Known rows, with every way that one mark hangs from another:
G(U W): [ -8.6 -13.1  -6.1  34.1  -6.5 -38.3 -30.1  17.2  31.0  29.1  -2.1  -1.6
  -7.5  11.1   8.4  31.5   4.8 -28.7]
J(S U W(G Z)): [ -8.1 -20.3 -16.7 -17.0  12.3 -24.2  10.8  -3.1   1.8   4.3   7.6 -41.6
  -6.0  17.1   0.6   8.8  -9.0  10.5]
W(Z(U(J))): [ -1.5   4.0 -10.7  12.1   1.5   3.5   1.9  10.4  31.9  -7.0 -14.8  23.6
  27.3 -14.9  -9.6  25.9 -41.6  -4.4]
W(G Z(U(J(S)))): [ -1.0   2.0 -21.4   0.5  -5.9  16.7  11.4  -6.4  21.4  -7.4  -3.2  19.6
  31.7  -1.3 -14.2  14.7 -41.6  -5.1]
J(W): [-16.8   0.4  -2.3   3.0  17.4 -66.3  -6.8  10.5  32.7   0.2   1.6  -2.1
  -3.8 -10.1   3.5  27.9  -7.0  -7.4]
G(U(J) W): [  1.4 -18.6 -11.1  28.6  -5.9 -32.2 -43.3   9.9  44.6  20.8   3.7 -11.2
  12.9  -0.3  14.9  18.0   4.4 -20.2]
W(G): [ -6.8  12.2  -4.5  -6.0  -4.3 -45.2  10.4   2.5  16.5  11.6   4.5  36.4
   7.8  21.1  -3.1  31.5   6.7 -38.2]
U(J W): [  7.0 -22.8   1.6  -6.3  10.6 -39.1 -16.7  -1.4  48.9  12.7  17.9  16.2
  24.2  10.9  12.3  12.8   1.7 -16.5]
W(G(U(J(S))) Z): [ -9.6 -14.9 -13.8  12.1  -8.9   1.7 -10.1  -4.2  25.1   4.9 -10.7 -17.3
  25.7  15.8  -5.8  18.8  -1.6  10.5]
S(J(W(G Z))): [ -7.9  11.3  -1.4   1.0  24.6 -30.4   4.3  -8.7  11.2  -1.0  18.2 -52.8
   1.9  21.7  -9.3  25.6 -10.6   0.7]
Z(W(G)): [ 14.3   1.1  -0.8  -5.1  -3.5 -36.0  24.3  -4.7  15.5   3.8  -4.4  18.8
  -7.5   6.3  -5.7  29.4 -21.9 -14.8]
S(J(U(W(Z)))): [  3.0 -15.3   1.8  -6.7  28.4  13.0   4.4   6.2  15.1  21.7  27.4 -53.2
   6.5  44.4   5.1  17.8  14.1 -14.8]
G(U(J(S))): [-19.9 -17.3 -18.1  19.2   1.1  12.4 -28.4  14.2  56.4   5.2  -5.0 -16.2
  26.7 -15.0   5.2  13.6  20.1   1.0]
S(J(U)): [ -8.2   8.9  -8.3  -7.1  23.6  20.3   1.0  18.0  22.2  13.2  28.1 -45.6
  10.8  20.7   4.0  21.9  31.8 -31.4]
S(J(U(W(G)))): [  5.7  -9.4  -3.1 -22.0  23.0   5.0  10.4  -0.3   5.8  29.9  45.4 -31.8
   9.5  53.8  16.9  13.0  24.6 -39.8]
W(G(U)): [-14.1   0.2  -6.0   8.9  -8.6 -27.4  -1.2   9.0  13.6  20.4  -2.7  26.3
   7.8  23.4   8.6  31.8  13.9 -35.4]
S(J(U(W))): [  1.4 -10.8  -2.3 -12.7  29.8  10.3   2.2  10.1  22.9  24.9  39.0 -39.2
   8.6  38.4  14.3  14.5  26.4 -30.2]
G(U(J(S) W)): [-13.3 -39.6 -10.1  12.2   6.6   5.7 -27.3   4.5  55.4  17.6   5.6 -13.2
  24.2   6.8  15.7   6.0  15.1   3.2]
Z(U(J(S) W(G))): [  0.5 -15.0 -21.9 -11.0   3.1  17.9   6.4  -7.5  33.6   8.6  21.6  37.6
  32.6   2.5   7.8   0.6 -31.4 -24.8]
Z(U W(G)): [ 12.6   7.0 -10.6  -2.9  -5.5   5.4  35.4   1.8   9.0   3.3  -6.5  47.0
  -3.1 -10.3  -0.3  25.5 -58.5 -26.2]

Rows:
[ 13.5 -18.4  -1.1 -18.3   3.4 -45.4  -6.8 -14.4  31.3  18.3  25.5  28.6
  25.7  32.1  15.4  11.2  -1.5 -26.4]
U(J W(G))
[ -1.9  -5.2  -6.7  -5.5   0.7 -10.7  20.8   2.6  13.1  20.8  14.0  64.4
  10.5  22.0  10.4  20.2 -34.7 -48.0]
Z(U(W(G)))
[  0.2 -35.1  -9.1 -17.2   6.8   1.8  14.4  -5.2   7.5  21.1  15.9 -13.0
   3.1  45.0   1.9   8.0   2.9  -9.7]
J(S U(W(G Z)))
[-14.3  -2.5 -27.8   2.0  14.8   4.2  -9.5   8.4  47.0 -11.0   7.2   3.8
  24.3 -44.0   2.7   5.4 -38.2   0.6]
Z(U(J(S W)))
[-12.1 -12.1   0.0  12.2   4.8 -56.2  -2.5  -1.1   4.7   8.8 -12.2 -13.8
  -6.7  18.2   6.4  30.8 -17.4   6.1]
J(W(G(U) Z))
[ -2.5 -37.7   2.9  18.3   4.5 -16.0 -22.8   3.2  39.5  18.6  -6.7  -5.3
  20.6  21.6  12.6  19.1  -0.6   8.3]
G(U(J W(Z)))
[ -2.7 -29.7 -10.0  -4.1  12.3 -12.9 -17.4  -3.5  58.6   6.5  19.9  -3.3
  26.1   1.5   2.2   3.8   4.6  -1.8]
U(J(S) W)
[ -2.0 -10.7  -4.9  11.1  -9.2 -20.5  -8.2  -2.9  15.6  10.1 -12.6   1.3
  23.2  24.9   0.8  26.9  -4.1  -1.6]
W(G(U(J)) Z)
[  4.0 -17.5   8.5  -3.0   1.5 -49.1  12.2 -10.6  10.2  18.7   3.8  24.8
   2.8  47.7  -3.5  28.2 -16.5 -17.5]
U(W(G Z))
[ -9.5  -0.9 -29.2  -7.9   6.8  -1.6  -1.0  -2.6  34.5  -7.9  12.8   9.7
  23.9 -27.5   4.9   3.6 -39.3  -9.0]
Z(U(J(S W(G))))
[-13.2 -32.1   7.8  25.4   5.0 -21.5 -10.1   9.8  27.7  25.3 -12.5   3.5
   3.1  26.6   7.6  31.4  -2.6  -2.2]
G(U(W(Z)))
[ -9.1  -1.2 -19.8  14.4   1.3  24.3   1.0   8.1  40.9 -11.0 -12.9   4.5
  28.3 -23.6 -18.2  16.7 -38.7   8.5]
W(Z(U(J(S))))
[  1.3   4.9 -18.2  -8.9   6.4 -24.3  -0.1   0.4  22.3  -3.4  11.0  32.1
  23.8 -18.7  13.6  12.6 -39.8 -21.3]
Z(U(J(W(G))))
[ -8.9 -32.4 -12.1 -13.7  14.5   7.5   1.0  11.4  31.2  22.0  21.0 -10.2
   3.8  22.8   9.6   6.5  17.4 -18.0]
J(S U(W))
[-14.3 -17.7 -19.7 -12.5  20.8 -18.0  -4.5  14.2  27.0   3.9  15.0 -41.1
  -5.8  -9.4   8.2   7.3   8.4   1.1]
J(S U W)
[ -5.4  11.6  -9.5   4.1  -8.2  -6.0  23.6   1.8   1.1   4.3  -9.8  45.4
  12.2  12.6 -12.9  33.6 -41.9 -27.0]
W(G Z(U))
[  4.1 -12.6  -4.3 -19.9  11.1 -56.0  10.5  -0.5 -12.4  11.1   6.7 -20.6
  -6.5  27.2  11.3  20.9 -11.7  -4.8]
J(U W(G Z))
[  1.8   3.7  -7.5  28.6  -5.9 -24.4  -3.6   9.1  20.5  11.9  -7.7  17.2
  -3.5  -0.7 -13.3  31.5 -49.2 -23.4]
G(W(Z(U)))
[ 16.2 -16.9  -4.0   3.0  -6.8 -16.4   2.4  -4.5  22.7   7.5  -8.0   3.5
   6.6   3.6  11.1  20.0 -16.9  -0.7]
Z(W(G(U(J))))
[ -2.3 -30.6 -14.2 -25.2   8.1  -1.0  11.8   0.0  14.4  26.2  26.5   0.7
   4.9  38.4  12.0   3.7  16.1 -27.3]
J(S U(W(G)))
[  9.1 -12.0   0.9 -15.2  21.7   6.7  13.3  -3.5   0.7  26.0  34.9 -44.7
   8.1  60.2   7.6  16.4  12.9 -24.1]
S(J(U(W(G Z))))
